Each row was made from one walk, in order. Every step used is in the known rows, and no mark comes twice. Write each row's walk.
(in the rows, 128 means zero)
Known rows:
mifeg-buke: [133 143 162  62 141  89 189 147 110 108 110 126 123 129 116 124 134 162
 156 155 122  85 119 154 158 122 126 149 109 130 179  92  77 118 113 151
 133 118 147 120 143 141 138 108 171 148 155 124 119 160 143]
gule-dadut: [123 133 143  93 166  94 167 156  98 126 125 123 130 113 109 170 120 166
 163 142 103  73  94 134 153 152 128 139 122 132 160 106  88 101  71 155
 132 109 130 110 151 194 139 128 150 158 128 103 123 139 154]
felef-dadut-kikone: [112 147 133  97 151 106 153 130  76 148 120 119 108 110 128 139 114 146
 153 157 132 111 123 113 150 155 152 118 103 135 167 121  89  90  78 178
 118  94 111 145 154 161 112 122 114 173 121 122 122 156 148]
lukog-gule-dadut: [137 111 140 110 177  68 170 161  90 126 115 115 130 143 111 166 116 159
 178 147 117  85  84 109 127 140  99 144 145 123 163 118 116 116  83 167
 132 138 125 125 158 175 147 128 154 167 130  89 127 154 149]
teragar-buke-mifeg-zikeg-nitegi: [107  73 152  81 182 119 179 151 105 111 102 122  99 107 144 109 134 167
 169 122 142  77 110 118 190  90 139 132 122 115 156 123 112  94 104 162
  90 161 139 122 127 162  90 132 167 148 129 103  91 106 162]
susi-kiluf: [130 153 159  96 161  92 149 178  95 111 124 144 146 124 131 153 146 162
 169 156 118  80 107 148 144 135 116 172 100 130 153 106  95 108  93 115
 122  99 150 136 165 165 129 144 154 166 125 123 149 164 151]
felef-dadut: [113 148 159  91 160 116 171 139  93 123 123 127 125  98 128 149 124 167
 160 156 120  81 116 139 149 127 142 118 116 141 166  95  95 104 102 160
 124  97 104 122 148 177 133 125 129 163 124 128 120 161 157]
mifeg-zikeg-nitegi: [112 112 167  80 151 140 171 150  93 122 115 112 115  92 135  82 113 149
 143 133 139  70 130 120 155 127 139 139 121 160 159 112 116 108 105 161
 106 126 134 124 150 178 127 152 168 144 140  96 123 127 148]
mifeg-buke-teragar: [113 152 151  80 135  74 209 156  84 123 122 104 131 153 133 126 114 171
 170 130 120  79 133 156 179 125 126 164 112 125 171  97  58 116 113 166
 132 122 131 120 158 139 138 107 168 164 156 108 121 149 130]
dadut-teragar: [105 132 165  76 155  90 166 156  91 141 133 125 110 123 136 124 114 169
 169 160 141  95 115 135 157 159 113 153  90 141 159 118  79 113 102 159
 119 123 155 144 150 151 121 116 169 179 109 120 128 137 145]
mifeg-zikeg: [104 124 164  74 166 114 166 152 100 124 108 111 120 113 144 118 128 160
 145 167 114  92 122 136 163 123 132 149 131 159 182  99 111 108  99 168
 120 126 136 119 135 165 145 141 174 173 135 111 113 126 150]
buke-mifeg-zikeg: [114  93 160  67 188 101 160 135  96 119  98 130 122 128 147 128 139 168
 169 146 129 102 120 145 160  93 126 142 148 132 168 107 101 113  99 163
 115 136 157 114 131 173 139 132 177 169 128 123  86 106 154]
kigem-nitegi-zikeg: [111 153 173 116 171 137 163 166  94 140 136 114 150 116 156 121  99 158
 142 137 112 108 116 135 162 150 118 144 113 148 155  92  57 134 100 140
 113 132 126 140 134 172 110 146 162 152 109  98 136 144 152]
pameku-dadut-gule-lukog-sapalo: [144  73 150  67 186  84 182 168 130  96  99 108 106 141 116 197 125 185
 151 143 107 127 117 123 130 146 137 128 154 103 151 115  73 144 109 151
  76 140 146 131 183 145 109 129 186 153  96 167 129 153 178]
nitegi-zikeg: [136 154 168  97 161 123 166 151 116 125 114 129 127  98 143 121 112 161
 136 153 105 119  98 157 162 125 122 149 130 137 182  92  71 118  87 138
 113 138 129 124 133 172 113 129 158 150 109 119 128 152 154]
gule-lukog: [126 111 145  81 184  93 164 153  94 101 137 138 122 126 107 141 141 169
 140 137 122  99  96 146 148 125 148 148 147 110 149 104  84 120  89 162
 107 106 142 128 158 168 114 125 160 148 131 122 134 138 162]
felef-binuvo-nupo: [124 148 166  91 181 101 180 114  78 114 145 128 102 127 129 148 136 143
 159 168 106  94 101 200 147 160 142 139  88 128 172 108  67 118 112 133
 127 115 150 126 160 157 168 118 162 129 101  87 125 131 129]
teragar-buke-mifeg-zikeg: [ 94  79 144  78 199  87 172 160 107 111  91 127 112 133 147 145 151 174
 177 148 126  97  98 133 196  95 129 140 137 116 177 108 109  90  94 176
 104 159 157 117 116 156 106 121 171 170 131 121  80 105 168]
teragar-dadut: [112 137 182  93 172 107 170 137 101 123 128 136 120  98 138 142 117 168
 165 142 108  78 124 126 144 150 133 135 101 166 161  85  95 125 108 127
 125 118 133 133 112 166  93 129 149 166 121 121 125 156 141]
teragar-buke-mifeg: [111 104 147  97 193  77 171 151  98 102 106 149 115 138 137 167 149 176
 185 130 130  95  91 141 189 106 131 145 114  94 162 109  84 104 101 146
 100 154 142 131 120 146  96 107 163 154 115 124  93 123 175]
binuvo-felef-dadut-teragar-buke: [ 99 144 132 107 156 114 219 149  97 141 115 125 105  98 115 134 123 220
 209 172 136  63 112 133 187 145 106 151  82 160 196 119 100  70  82 203
 125 145 145 159 132 156 105 103 114 197  77 104 132 154 173]
kiluf-susi: [122 150 190 104 175  85 150 143 110 101 139 137 140 116 136 149 145 134
 141 143 120  76 122 132 149 151 135 148 112 131 154  87  67 113  88 152
 115 132 155 124 140 160 128 143 150 136 127 132 124 139 151]
kiluf-susi-kikone: [113 148 182 111 175  76 163 144 115 113 127 144 130 132 165 169 163 124
 123 146 104  77 141 135 135 153 128 172  99 137 149  94  76 117  86 142
 128 127 144 123 133 175 133 148 149 140 112 131 126 175 129]
dadut-kikone-susi: [117 135 135 107 150  78 132 141 101 120 129 118 123 115 146 130 132 133
 139 140 154 100 124 125 167 154 142 149 105 117 177 110  45 127  87 180
 107 129 127 177 145 128 117 135 160 154 125 113  99 153 144]
felef-dadut-gule-lukog-sapalo: [129 101 143  76 191  94 182 164 128 120 114 109  83 113 105 181 132 172
 143 150 117  95 110 129 113 135 140 111 159  92 152 116  81  94  93 184
  89 102 121 116 176 174 133 120 144 153 114 173 123 142 188]
nupo-binuvo-felef: [138 167 148  96 167  97 217 137  76 119 127 148 133 108 116 137 118 183
 141 160 129  76 106 158 149 120 118 167  98 162 168 110 104 133  90 136
 120 132 148 118 157 163 151 134 148 157 102 101 150 129 157]
pameku-dadut: [127 123 173  87 161 110 173 145  95 102 106 125 143 125 137 161 113 174
 164 142 108 116 131 130 162 144 137 145 109 150 168  99  94 158 115 132
 104 140 121 144 158 148 117 134 169 161 102 117 118 163 155]
susi-kikone-dadut-gule: [126 127 156  53 177  77 201 165 124 127  81 128  95 133 157 209 125 161
 143 161 119  83 156 128 120 133  99 148 100 147 166 107  90  92  83 128
 126 117 127 136 138 206 135 129 157 169  99 157 132 195 117]
pameku-dadut-teragar-buke-mifeg-zikeg: [ 92  62 142  63 205  92 180 147 104 133  86 117 111 143 154 136 118 208
 205 148 121 127 123 119 204 136 126 147 104 138 187 124 100 129 119 167
  91 179 172 145 124 148  92 115 199 196  83 121  76 118 153]
felef-binuvo: [120 144 169  81 170  94 192 124  76 108 121 134 108 129 142 145 135 140
 151 162 113  99  91 161 142 131 129 146  94 134 156 105  73 127  97 125
 114 128 132 109 136 155 145 125 151 144 111 102 124 124 145]
binuvo-felef-dadut-teragar-buke-mifeg: [115 117 130  99 174  99 203 129  94 135 112 139 104 110 117 140 130 228
 220 152 154  73 108 139 192 118 102 142  96 133 186 125  90  75  84 195
 121 145 156 151 128 166  97  93 126 199  75 114 109 126 173]
binuvo-felef-dadut: [133 163 155 103 143 133 193 134  87 116 114 131 132  86 116 140 129 197
 179 165 139  61 129 144 152 119 113 143 117 165 194  96 108  99  79 176
 131 113 124 129 149 187 139 125 106 174  98 106 140 157 163]
kiluf-susi-kikone-dadut: [125 140 191  80 191  78 172 133 120 129 119 146 127 128 163 189 152 130
 129 154 102  54 146 115 129 141 124 155  82 162 150  81  78 113  79 137
 119 127 167 122 144 212 136 155 136 141 119 143 125 196 125]
lukog-gule-dadut-pameku: [141 103 134 125 176  78 162 159  91 143 123 103 121 147 106 162 101 151
 193 159 139 109  71 105 154 172  90 127 136 143 155 136 119 141  86 163
 127 140 126 136 167 165 155 140 185 181 109  86 107 155 155]
nupo-binuvo-felef-dadut: [132 173 136  99 163 113 223 124  71 131 126 142 121  92 108 141 113 190
 148 171 128  63 110 160 141 119 129 150  99 165 175 108 113 116  86 152
 121 113 121 113 156 188 154 119 115 167  97 100 139 146 159]
nupo-binuvo-felef-dadut-pameku: [135 166 137 111 170 121 216 126  70 143 124 132 117  90 109 147 105 191
 174 182 155  88 100 154 161 142 122 142  90 186 168 117 115 144  86 146
 121 110 123 109 168 184 160 122 146 179  82 101 121 147 166]
nupo-binuvo: [113 147 154  81 182  77 192 144  80 126 129 147 118 123 130 144 115 150
 122 153 109  96 100 158 139 129 142 151  93 131 145 106 100 141 105 118
 109 120 131 105 154 159 142 121 162 150 126 120 128 138 155]
dadut-kikone: [117 143 139  93 156  85 148 142  77 136 122 125 111 130 130 127 122 143
 143 152 137 123 117 120 157 157 142 152 112 127 160 124  75 112  80 156
 120 112 134 153 150 139 104 127 145 168 128 115 127 148 135]
kiluf-susi-kikone-dadut-teragar-buke: [ 90 125 177  84 201  62 189 150 129 155 127 140  97 140 170 181 146 152
 151 162  98  56 134 106 159 171 120 170  52 142 157 104  76  88  87 160
 121 156 191 144 123 182 100 134 148 171  94 139 124 192 133]

Write each row's walk:
[109 133 187  74 188  72 170 136 118 163 125 136 112 133 166 167 129 143
 138 161 115  59 152 119 130 164 114 160  57 164 156 108  70 108  84 158
 123 129 189 134 142 205 130 141 152 162 101 143 128 182 120] : kiluf-susi-kikone-dadut-teragar
[ 90 143 171 104 168  93 191 148  70 140 141 117 121 119 161 134  97 170
 181 125 105  69 129 137 169 145 128 150 100 157 156  90  86 119 101 145
 118 121 116 138 135 166 106 126 147 178 114 108 124 151 124] : buke-teragar-dadut
[121 111 170  70 163 100 177 142  89 128 118 123 125 137 142 138  95 187
 181 149 123 123 129 128 160 169 123 152  82 157 167 117  78 156 120 147
 104 149 148 150 160 146 106 123 180 179  87 127 120 152 149] : pameku-dadut-teragar
[105 143 159  62 139  69 229 172  98 125 105  98  97 130 140 135  94 193
 181 115 127  81 162 153 164 145 107 143 111 139 175  96  61  89 104 149
 131 121 121 131 120 146 107  96 166 172 132 130 124 164 107] : mifeg-buke-teragar-dadut-gule
[119 137 172  68 165  96 187 166 112 115 106 124  92 105 136 159 108 175
 164 135 125  96 142 130 133 163 108 124 111 154 166 102  82  98  94 124
 117 116 122 138 107 161 103 126 150 167 109 144 125 162 129] : teragar-dadut-gule
[ 96 156 126  97 176 101 239 148  82 151 124 135  92 102 111 131 109 212
 176 180 124  67 100 142 174 143 116 162  62 155 188 128 111  96  85 173
 117 143 145 134 147 160 112  97 124 190  79 102 142 144 168] : nupo-binuvo-felef-dadut-teragar-buke
[126 126 139  93 153  90 158 140  85 125 109 121 126 132 140 152 103 154
 155 146 123 142 134 107 165 167 143 150 105 143 169 122  80 150 101 142
 103 138 126 158 166 139  97 134 156 169  99 121 119 162 128] : pameku-dadut-kikone
[122 103 110 126 163  42 130 146  92 135 134 100 120 142 126 149 115 136
 165 141 146  95  94  98 144 166 111 145 138 104 181 137  79 125  75 197
 125 148 120 179 156 146 133 134 153 166 124  80 110 161 146] : lukog-gule-dadut-kikone-susi
[108  74 151  72 190  73 183 147 101 116 101 136 116 152 149 163 119 198
 205 128 123 126 111 127 198 139 129 151  90 118 167 131  80 142 117 145
  92 175 160 157 138 133  80 103 182 184  78 124  87 139 165] : pameku-dadut-teragar-buke-mifeg
[147 140 117  75 190  99 236 152  91 104 111 138  96 101  81 160 110 220
 144 159 145  78 120 163 133 116 122 146 141 133 171 125 105  91  61 159
 102  99 122 118 166 196 147 106 123 158  87 126 154 138 154] : nupo-binuvo-felef-dadut-gule-lukog
[125 148 128 112 147  70 115 166  95 118 135 126 136 122 145 145 146 143
 162 149 154  94 116 131 164 154 126 172  98 116 168 126  64 119  85 154
 110 109 143 181 162 133 116 147 161 163 120 115 129 170 144] : dadut-kikone-susi-kiluf
[ 88 151 141 106 154  81 175 137  58 169 143 105 106 127 155 122  89 156
 170 122 118 110 141 117 176 173 141 151 101 153 158 121  74 118  86 156
 120 118 122 156 141 151  80 128 134 188 118 104 130 152 107] : buke-teragar-dadut-kikone
[143 157 147 123 150 135 189 125  85 134 113 117 129  85 107 147 112 199
 198 172 161  90 117 138 177 142 104 133 106 188 183 109 104 120  79 183
 126 110 123 135 164 174 147 134 145 194  84 102 116 160 172] : binuvo-felef-dadut-pameku
[104 121 167  57 179  83 187 140 102 165 115 132 109 131 164 168 110 170
 161 164 110  77 136 134 124 150 108 165  59 166 158 113  85 112  95 148
 134 124 165 141 141 200 126 123 161 184 102 134 123 189 120] : susi-kikone-dadut-teragar
[ 99 144 166  74 148  87 211 144  87 137 131 106 112 129 138 117  98 181
 183 124 107  61 138 152 176 140 127 148  96 153 173  87  69 123 113 149
 140 115 136 121 126 148 104 108 162 166 144 110 126 161 120] : mifeg-buke-teragar-dadut
[122 125 180 109 174 110 160 137  98 142 132 116 101 103 129 142 112 161
 182 155 135 109 110 131 164 177 120 114  87 188 155  99  99 154 105 132
 118 115 127 132 124 156 100 139 183 182 102 115  98 158 146] : teragar-dadut-pameku
[138 132 170  43 172  83 187 170 115 121  87 122 105 122 133 185 108 175
 158 153 128  79 142 121 135 132 102 120 109 141 163 103  78  87  78 133
 108 116 141 140 146 193 132 129 159 161 114 161 122 170 140] : kikone-dadut-gule
[138 137 122 111 150  75 121 155 101 112 118 118 155 125 149 165 134 163
 172 141 134 112 135 118 172 162 142 178  94 135 173 121  59 161  99 136
  89 135 133 188 176 123 100 151 166 168  93 114 124 187 141] : pameku-dadut-kikone-susi-kiluf
[120 116 138  52 165  66 224 166 104 114 118  99  91 134 111 133  99 211
 181 111 124  83 146 151 161 144 121 149 145 123 169 109  57  99  93 157
 124 108 127 130 139 156  94  94 164 162 130 130 134 149 113] : mifeg-buke-teragar-dadut-gule-lukog
[101 149 135  82 137  77 195 139  74 156 132 105 101 133 142 105  92 164
 173 128 122  98 143 129 174 167 134 149  96 148 172 111  64 113  99 167
 138 115 140 145 135 130  86 104 148 182 146 104 121 164  96] : mifeg-buke-teragar-dadut-kikone
[118 123 112 104 160  71 136 146 101 134 137 108 123 107 124 152 127 137
 153 127 138  84 104 122 167 174 141 142 119 116 172 121  45 120  70 193
 122 125 124 157 152 161 134 140 154 160 123  95 107 145 141] : gule-dadut-kikone-susi
[108 136 160  92 150  90 200 141  83 151 127  96 110 130 134 118  91 179
 197 134 132  91 122 145 191 168 118 139  88 172 164  99  72 144 118 152
 134 119 136 120 139 140 116 116 190 185 126 103  96 161 124] : mifeg-buke-teragar-dadut-pameku
[ 98 135 169 114 164  97 177 148  75 158 145 100 111 122 151 136  93 171
 193 134 130  98 121 135 189 172 117 136  97 178 148  98  88 145 105 144
 114 124 116 137 144 162 108 136 174 188  93  99 109 149 135] : buke-teragar-dadut-pameku
[128 115 112 114 169  53 155 153  70 151 119 108 111 154 118 154 106 141
 171 142 129 113  93  88 134 168 110 144 138 115 163 150 105 112  64 174
 132 138 132 157 167 158 123 135 140 172 128  88 125 150 131] : lukog-gule-dadut-kikone
[106 113 149  77 180  76 205 168  94 122 133 107  98 133 128 149  96 206
 172 107 121  84 137 144 156 155 127 149 145 125 150 106  69  97  77 154
 101 111 114 143 139 176  94 115 158 171 103 132 143 143 119] : buke-teragar-dadut-gule-lukog
[105 119 162  61 185  88 192 164 101 146 113 127  99 128 138 155 110 183
 185 168 113  65 104 114 172 148 118 139  68 140 168 113  87  86  94 164
 108 155 175 151 135 163  92 121 157 186 111 135 125 161 161] : kikone-dadut-teragar-buke
[ 96 145 135  96 136  63 179 126  91 141 138  95 108 124 157 100 104 155
 172 114 140  75 147 137 187 161 143 158  94 141 189 101  32 132 107 185
 128 133 128 167 127 118  96 109 157 170 139 103 104 170 107] : mifeg-buke-teragar-dadut-kikone-susi
[133 122 161  64 159  90 189 169 109  90  84 117 116 133 138 186 104 186
 163 137 127 124 150 131 149 147 117 138 118 142 172 114  82 130 103 123
  96 137 113 144 152 150 116 125 170 161  92 144 121 165 141] : pameku-dadut-gule
[105  93 156  84 191  74 199 164 115 138 134 102  92 136 133 169 111 182
 161 118 108  88 121 131 139 155 127 134 143 109 137 110  64 114  99 158
  86 130 137 129 155 160 104 128 167 171 109 154 136 134 146] : buke-teragar-dadut-gule-lukog-sapalo
[ 82 137 140 122 154  75 148 138  83 141 152  94 113 118 170 121 107 157
 166 112 138  81 145 124 191 175 144 153 102 139 170 110  45 134  96 175
 108 132 111 180 131 135  89 127 150 175 116 100 104 163 120] : buke-teragar-dadut-kikone-susi
[136 125 101 136 164  41 116 171 106 132 127 106 139 148 123 164 133 133
 187 138 141  83  86 100 136 171  99 178 126 105 174 145  92 118  62 169
 120 131 139 181 177 153 136 144 153 170 118  84 133 178 137] : lukog-gule-dadut-kikone-susi-kiluf
[146 133 129  77 162 109 209 150 107  93 102 128 108  91  86 159 122 228
 170 153 158  70 135 151 144 121 108 143 160 133 185 117  85  66  57 191
 110 104 118 137 160 192 130 110 119 175  91 126 150 145 161] : binuvo-felef-dadut-gule-lukog
[127 123 165  87 183  95 177 142 103 155 105 127 109 129 158 189 125 148
 159 170 123  95 127 123 150 146 107 143  78 180 154 105  97 146  96 135
 126 115 136 125 159 198 141 142 178 177  93 130 106 201 138] : susi-kikone-dadut-pameku
[129 138 182  66 187  61 183 159 132 124  97 135 105 133 164 214 138 146
 130 153 117  72 169 123 122 147 105 150  96 145 161  97  71  86  73 135
 117 122 151 128 134 213 141 150 144 140  98 165 128 197 114] : kiluf-susi-kikone-dadut-gule
[127 169 125 107 131 117 183 125  74 140 124 122 121  88 111 129 116 185
 174 161 150  90 137 118 157 146 122 146 111 164 192 121  96  88  63 188
 130 111 124 154 154 169 121 125 102 187  96 104 140 161 144] : binuvo-felef-dadut-kikone
[ 92 118 123  87 177  75 190 176 104 152 134 116 101 120 115 163 121 186
 191 147 107  78  77 130 187 178 119 149  84 119 168 124  92  86  82 179
 128 139 151 131 132 168 109 108 162 180 105 100 121 139 161] : gule-dadut-teragar-buke
